Each row comes from the steps of one path. Every step used is in the known rows, and no mark comes twice. Write the path behind each row, first mark first.
Known rows
m/j/a/x/p/g/d/b: [-52  42 -31   5 -65  21  19  35  44  14 -10 -28  53  69   6   6 -76  39
 -56 -13 -85]
j/m/x/a: [-47  29 -53 -18 -42  30  94  13  25  67  55  -4  62  22  10  15 -65  72
  -1 -75 -46]
p/g: [-43  13 -45 -13 -17  15  23   5  67  19  -6  17  61  21 -10  36 -26 -34
  27 -43 -29]
a/x/m/j/p: [-60  21 -35 -12 -42   5  45  26   1  52  14  29  27  26 -14 -13 -12  47
 -37 -61  -3]
a/x/p/g/d: [-56  26 -19  -9 -41  10  -5  53  56  -3 -17 -13  41  47 -33  45 -20  22
 -45 -24 -53]
d/g/p/j/a: [-85  48  -7 -13 -41 -36  31   4   1  54  36  25  63   6  51  38 -80 -36
 -33  19 -48]
b/d/g/p/j/a/x/m: [-66  38  10 -13 -35 -38  34   6  -1  41  46  18  40  41  28  36 -32 -13
 -32   2 -53]
x/m/j: [-48  20 -71  17 -25 -16  54 -30  36  65  -2  41  46  38 -22  14 -50  36
  27 -75   4]
x/p/g/d: [-56  27 -39   1 -23   7 -14  36  59  13 -11  -1  30  41 -29  69 -51   4
  -4 -29 -38]
p/g/d: [-66  22 -31   1  -2  -7   4 -13  65  18 -25  13  58  37 -33  52 -54  -4
  18 -36 -51]
a/x: [-54  15 -21 -18 -52  -1  30   5  34  37  -3  22  73  14   0   4 -10  11
 -45 -58 -38]
a/x/m/j: [-50  19 -52   8 -44 -12  60 -13  32  52  -6  31  56  44 -27  -9 -17  53
 -14 -71 -10]
j/p: [-62  19 -24 -28 -32  16   6  25   8  49  20  30  34 -10  18  26 -36 -13
 -27 -50 -12]
b/d: [-40   9 -25 -18 -21  -2  -1 -28  42  44   6  16  42  25  12  47 -28 -20
   4 -72 -40]
a/x/m/j/p/g: [-50  20 -40 -16 -26  22  45  45  30  23   5  13  27  41 -29  -8   2  20
  -5 -43  -8]
b/d/g/p/j/m/x/a: [-51  40   5 -33 -35 -10  65  19  -5  52  64 -15  31  54  32  48 -75  37
   0 -41 -81]
g/p/j/a: [-87  40 -40 -33 -13 -42  18  10  28  84  16  36  67  -8  57  25 -43 -19
 -56  16 -48]
a/x/p/g: [-32  20 -31 -21 -57  31  14  71  59  -1   3 -10  43  34  -9  26  11  -7
 -35 -31 -31]
m/j: [-55  26 -54  -4 -40 -11  34 -29  36  58 -10  24  58  25   7  12 -54  16
  -6 -68 -24]
g/p/j: [-70  24 -31 -34  -5 -51   6  13  29  71 -11  47  55  10  24  32 -30 -13
 -35 -14 -39]
b/d/g/p/j: [-55  24  19 -21 -24 -44  -4  -5   7  38  12  22  31  41  27  61 -52 -42
  -3 -24 -57]
g/p: [-72  42 -29 -35 -18  -7  20  18  24  72 -14  29  45   4   6  47 -30  -4
 -40 -30 -29]
p/j/m/x: [-30  -6 -53   4 -49  -3  59  -6  28  39  43  20  75   6  51 -16 -59  50
   0 -51 -82]
j/m: [-34   1 -61   8 -49  39  52 -12  32  51  23  17  60 -25  17  40 -50  18
   8 -55 -38]

Write each row's path
[-44  10 -22   9 -13   4   7  -9  54  14 -33  19  60  58 -30  39 -85  -5
  31 -45 -73] => p/g/d/b
[-57  25 -41 -28 -23  26  17  29  35  29   1   5  29  23   6  13 -33 -15
   0 -41 -22] => m/j/p/g
[-50  17 -37  14  -5  11  22  12  19  30 -17  25  16  69 -42  21 -88  33
  41 -48 -36] => x/m/j/p/g/d/b
[-74  54 -43  -6 -53  11  19  34  52  19  -2 -32  50  49   2  18 -48  38
 -70  -2 -63] => m/j/a/x/p/g/d
[-62  48 -51 -11 -85  14  35  33  28  51  25 -12  53  20  41  -4 -33  35
 -91 -27 -34] => m/j/a/x/p
[-52  17 -18   3 -52  -3  49  10  -3  43  27  19  48  -9  31  54 -74  -4
  -2  -7 -56] => d/g/p/j/m
[-70  32 -30 -18 -59   8  43   0  34  48  25  13  86  -3  32  -2 -25   4
 -66 -28 -46] => j/a/x
[ -53   10  -16   13  -28  -15    7  -28   23   44  -25   35   60   43
  -16   34 -100   24    0  -62  -66] => g/d/b
[-37  10  -2  -7 -42  -3  25  -3   2  37  32   5  30   9  40  71 -62 -18
   7 -18 -72] => b/d/g/p/j/m
[-49  22 -40 -23 -35  -7  55  24  16  64  26  18  59   2  54   3 -50  52
 -34 -20 -85] => g/p/j/m/x
[-52  45 -54 -17 -70  32  35  51  55  19  20 -29  52  33  25   3 -17  10
 -59 -11 -42] => m/j/a/x/p/g
[-47  21 -60  -6  -8  22  37  27  32  33  10  21  16  34 -23  17 -29   4
  37 -47   5] => x/m/j/p/g
[-61   7 -52   6 -30 -40  50  -6  36  55  38  48  80  15  23 -14 -20  13
 -27 -16 -30] => p/j/a/x/m
[-66  37 -80  16 -32  -7  66 -35  34  75  27  30  57  20  12  11 -65  28
   5 -44  -4] => x/m/j/a
[-54  13  -5 -10 -12  23  -9  29  22  15 -14  15  31  41 -17  34 -81  -9
   8 -35 -64] => j/p/g/d/b
[-65  28 -49   3 -43   5  63  -2  32  55  35  30  72   8   4   4 -20  22
 -32 -32 -18] => j/a/x/m
[-41   2 -31 -16 -59 -28   1  48  36  31  14  24  55  23  25   3  -2  11
 -63 -33 -37] => a/x/p/j
[-49  31 -19   1 -58  30  10  51  42   7   3 -18  54  52   5  25 -64  16
 -51  -5 -85] => j/a/x/p/g/d/b
[-68  31   2 -12 -35 -46  19   9   5  42   7  36  49  23  21  44 -64 -28
 -12 -12 -40] => d/g/p/j
[-64  38 -43 -45 -16 -16  77  41  16  90  41   9  54  24  29  17 -52  68
 -31 -29 -63] => g/p/j/m/x/a
[-41  34 -39 -12 -66  16  22  44  25  32  31   2  39  39  26   9 -50  44
 -36 -64 -40] => m/x/p
[-80  42  -6  -1 -46 -40  59  21  -2  48  39  33  61  23  19  17 -45   0
 -40  15 -34] => d/g/p/j/a/x/m
[-21 -13 -49   1 -76  15  29  50  30  32  33  10  53  -7  36  12 -13  37
 -52 -27 -54] => a/x/p/j/m
[-51  15 -17   5 -24  11  31  31  17  18 -21  14  26  76 -49  -6 -58  49
  -2 -47 -53] => a/x/m/j/p/g/d/b
[-87  48  13 -22 -62 -34  39  23  -1  42  31  15  72  12  48  14 -49 -19
 -74  21 -64] => d/g/p/j/a/x
